Each row was made from one small tree. The marks that hang from a mark follow it in brackets, in the order of their numbers. Every link used is in the known rows. Write each row's tree.
Known rows
J695(J348 J855(J545 J884)): [ -3.6   2.6  13.3   9.9 -12.5  13.4   5.7 -38.3  16.9  34.5  -6.2  -3.0
 -30.1  -0.6 -20.8 -17.3  20.1  -8.3  17.2]
J855(J545 J695): [ -5.4  12.9   2.9  -2.3 -10.2   0.3   5.0  -7.3  14.0  18.4  -3.6   2.4
 -22.1 -30.5   6.9  -0.1  21.2  -4.5  21.2]
J820(J70(J855)): [  0.1 -12.8   2.5  -7.3 -17.9   2.1  -3.3   0.3  22.2  -2.7   6.2  19.4
 -18.0 -35.1  11.7  -8.5   3.8  -4.7  14.4]
J348(J695(J855) J884): [  4.2   6.3  -7.0 -12.8 -15.6   0.7 -14.7 -13.8  26.0  26.2 -10.1   3.1
 -22.9 -19.8 -11.5  -9.0  31.9   4.7  25.6]
J70(J820 J855(J545(J675))): [ -7.6   9.0  15.2  11.8  -9.4   8.6  -0.9  -8.1  23.0  22.8   1.5  14.1
  -8.6 -42.7  -1.4  -3.8   4.9  -3.4   8.1]
J919(J675 J855): [ -6.6   1.9   1.0 -11.8 -13.9   2.9 -17.1 -14.3  13.3  13.1 -10.8  18.6
  -3.6  10.0   1.9 -26.9  -5.0  -0.8   2.4]
J919(J675): [-13.6  -2.1 -11.9 -20.7 -16.9   4.1 -21.8 -10.3   5.6   8.1 -11.3  19.1
 -18.9  -7.0  11.1 -19.4 -18.7   9.8  10.1]
J695(J348(J884) J855): [ -2.2  -6.7   0.4  -5.1 -15.7  17.5   4.0 -31.0  16.8  30.3  -2.8  -0.1
 -28.6  -5.3 -26.7 -22.4  12.5   5.4  17.2]
J855(J545(J675) J695(J348) J884): [ -6.6  16.4   0.8   4.4 -16.7   1.4  -6.2 -24.3  14.2  44.4  -0.1   6.2
 -24.8 -16.6  -9.4 -15.2  15.3  -5.2  13.9]
J820(J70(J855(J884))): [  1.8  -8.7  -1.5  -6.9 -18.3   0.1 -13.2  -6.8  19.8   4.4   2.6  20.0
 -23.0 -19.5  11.2 -12.1   6.0 -12.8  13.7]
J855(J695): [ -8.0   1.4  -7.3 -15.5 -11.2   0.8   0.3  -3.0  11.2  17.1  -2.9   5.5
 -23.2 -38.1   5.2  -4.9  10.6   2.7  18.3]
J884(J855(J695)): [  4.5   5.0   6.1  -8.6   0.9   0.6   6.3  -9.2  10.9  18.3  10.0   8.0
 -18.7 -25.6  -0.5 -11.2  14.3  -0.1   6.1]
J820(J70(J855(J545(J675) J695(J348) J884))): [  2.1   3.5  13.7  12.6 -22.4  -5.7  -4.5  -8.8  25.9  25.4  12.7  16.2
 -15.2 -29.3  -3.4 -10.2  19.5 -14.7  12.0]
J70(J820 J855(J695(J348))): [ -4.8  -8.3  12.9   2.4 -11.8  15.1  13.1  -7.5  17.7  29.2   7.1  -2.9
  -3.0 -63.6 -21.8   2.4  18.2   0.7   8.5]
J695(J348 J855(J545)): [ -6.6  -2.8  17.7   9.0 -12.8  15.5  18.1 -29.9  19.5  25.3  -2.6  -3.9
 -26.1 -17.5 -20.0 -12.2  16.5   1.0  17.9]
J884(J855(J545)): [  6.2  11.2   9.6  -1.4   2.6   7.9   7.8 -20.7  11.3  13.9   4.3  10.3
 -22.7  -6.2   4.8 -13.6  11.6  -2.5   7.8]
J820(J70(J855(J545(J675) J884))): [ -0.2   5.0   6.1   6.8 -19.0  -6.2 -15.3  -8.2  25.1  12.4   4.9  25.0
 -21.2 -15.0  12.9 -14.1   6.0 -15.4  12.7]
J820(J70): [ -3.4 -10.9 -16.0 -22.5 -17.3   4.9 -10.1  -7.3  12.7  -6.5   0.1  20.5
 -24.6 -30.6  20.1 -13.5  -9.9   1.7  26.4]
J348(J884): [ -2.2   3.3 -22.6 -22.5 -13.8  11.9 -13.9 -16.6   8.9  18.0  -7.7  12.5
 -30.6  -3.9   2.7 -19.5   2.3   5.4  20.1]
J348(J695(J855(J545 J884))): [  0.7  13.8   5.8   1.7 -13.5  -2.8 -12.1 -18.9  25.9  28.6 -14.4   0.2
 -25.3 -18.9  -4.8  -3.3  37.7  -7.0  24.6]

Which tree is each row?
[  3.0  20.7  14.6   6.4   0.6  -6.4   4.8  -9.8  16.5  25.7  12.6  14.6
 -18.2 -20.7   1.8 -12.2  15.0  -3.1   4.0]	J884(J855(J545(J675) J695))
[ 13.1  20.6   2.2  -3.1  -2.5   1.4  -0.8 -17.9  12.2  26.5   8.1   8.3
 -20.2   1.5  -4.1 -12.1  27.4  -6.1  12.5]	J348(J884(J855(J545 J695)))
[ -3.2  17.8  -2.6  -2.0 -11.5  -2.3  -8.4 -16.7  10.8  28.7  -7.4   3.8
 -27.2 -11.8   6.3  -4.6  24.9 -14.6  20.6]	J855(J545 J695 J884)
[  6.5  11.6   1.0  -1.5  -8.4  15.3   1.3 -31.7  12.6  35.8  10.2  12.8
 -22.5   4.4 -16.8 -27.8   6.2   7.5   6.6]	J695(J348(J884(J855(J545(J675)))))
[  1.8   9.0  10.8  10.8 -19.8 -14.0 -12.2  -1.2  26.3  17.6   9.8  21.3
 -17.5 -26.4   9.8  -7.5  18.3 -18.1  13.3]	J820(J70(J855(J545(J675) J695 J884)))
[ -4.3  17.9  15.1  16.1 -11.5  -2.6  -9.6  -8.2  22.6  37.3   2.5   9.8
  -8.6 -38.2  -5.6  -0.1  21.7 -16.4   8.4]	J70(J820 J855(J545(J675) J695 J884))
[  9.3  -0.2  10.4   5.8 -22.8   1.7   4.1  -8.2  24.9  17.3  12.4   9.0
 -12.8 -27.9  -7.3  -4.5  29.0 -10.3  18.6]	J820(J70(J855(J545 J695(J348(J884)))))
[ -1.9   0.0 -12.7 -15.6 -17.4  12.0   1.0 -17.7   9.4  32.6   2.3   0.2
 -21.8 -24.1 -15.4 -13.5  16.9   6.4  19.5]	J855(J695(J348(J884)))
[ -2.1  -2.7   8.6   3.1 -13.1  13.5   1.1 -15.8  15.7  37.8   2.8  -2.1
  -7.1 -46.8 -22.6  -1.8  21.0  -9.1   7.4]	J70(J820 J855(J695(J348) J884))
[  3.5  -4.2   2.2  -2.4 -18.3  -7.6 -10.0   0.4  20.7  10.0   6.5  15.2
 -18.8 -30.9   7.3  -6.2  18.2 -16.6  13.7]	J820(J70(J855(J695 J884)))
[ -3.2  17.6   6.3   5.3 -13.8  -7.9 -17.8 -17.6  29.6  33.5 -11.5   7.5
 -25.9 -19.6  -4.3  -8.5  29.5  -4.0  20.3]	J348(J695(J855(J545(J675) J884)))
[  5.4   3.1  10.7  10.0 -25.0  -3.0  -1.7  -5.5  27.8  22.4  16.0  17.1
 -12.5 -28.8  -6.7  -9.7  20.5  -6.1  14.4]	J820(J70(J855(J545(J675) J695(J348(J884)))))
[  6.1  15.4   0.3  -2.5 -15.3  -0.1 -11.7 -17.8  27.9  27.2 -11.2   1.9
 -22.4 -12.7 -10.2  -4.3  41.3  -0.1  27.4]	J348(J695(J855(J545)) J884)
[ -0.8  25.0   9.8   8.3  -9.5  -7.4  -9.7 -18.6  22.3  37.3  -3.0  11.6
 -12.0   2.2  -2.2 -19.4  26.5 -20.2   8.9]	J919(J855(J545(J675) J695 J884))
[ 13.8  25.6  -3.8  -5.5  -6.8  -1.5 -16.8 -16.1  23.7  31.2   3.8  15.1
 -17.2  -7.9  -2.8 -14.9  28.4   6.0  12.6]	J348(J695 J884(J855(J545(J675))))
[ -5.2   5.4   5.5  -0.4 -14.0  10.0  14.4 -18.1  12.5  28.1   1.1  -3.5
 -19.4 -34.1  -8.9  -3.3  23.4   1.4  19.8]	J855(J545 J695(J348))
[  2.9  -5.2  17.0   8.5 -20.5   1.3  11.3  -4.0  24.9  10.9  13.8   7.8
 -10.9 -42.7  -2.5  -0.4  24.7  -9.2  16.0]	J820(J70(J855(J545 J695(J348))))
[ -3.8   8.1   9.9  10.0 -16.6  10.2   2.2 -32.8  23.0  38.8   0.7   6.2
 -26.4   0.0 -24.7 -24.3  12.2   3.4  17.3]	J695(J348(J884) J855(J545(J675)))
[ -1.1  11.7  14.9  15.3 -15.5   9.2   3.1 -13.3  23.3  42.4  10.5   4.4
  -2.9 -43.6 -23.3  -3.1  23.6  -3.0  10.2]	J70(J820 J855(J545(J675) J695(J348(J884))))
[ -0.4  15.9  12.8   6.4 -18.0   0.5 -13.5 -28.5  13.9  38.0  -6.2   6.6
  -0.4  18.9 -14.8 -21.7  22.0 -14.8   4.2]	J919(J675 J855(J545 J695(J348) J884))
[ -3.1   4.0   5.8   1.9  -9.4   4.3  -7.3  -6.8  16.7  29.9  -0.7   3.2
  -9.8 -43.8  -7.8   1.4  21.0 -14.6   9.2]	J70(J820 J855(J695 J884))
[ -5.6   6.3   6.0  -8.5 -14.0  -5.9 -13.5  -7.6  15.1  18.5  -5.7  14.2
   0.6  -2.5  -1.3 -19.3   8.9  -4.3   3.3]	J919(J675 J855(J695))
[  0.5  10.6   0.2  -7.1  -9.2  -0.3  -7.6 -17.2  16.2  30.6  -6.0   5.5
 -13.1  -3.0  -4.3 -17.6  26.3 -17.1   9.1]	J919(J855(J695 J884))
[ 10.5  11.5  -5.0 -12.7  -2.5   1.9  -4.1 -14.2  10.1  25.5   7.6  10.2
 -20.8  -4.3  -5.5 -16.6  19.3  -0.7   9.8]	J348(J884(J855(J695)))
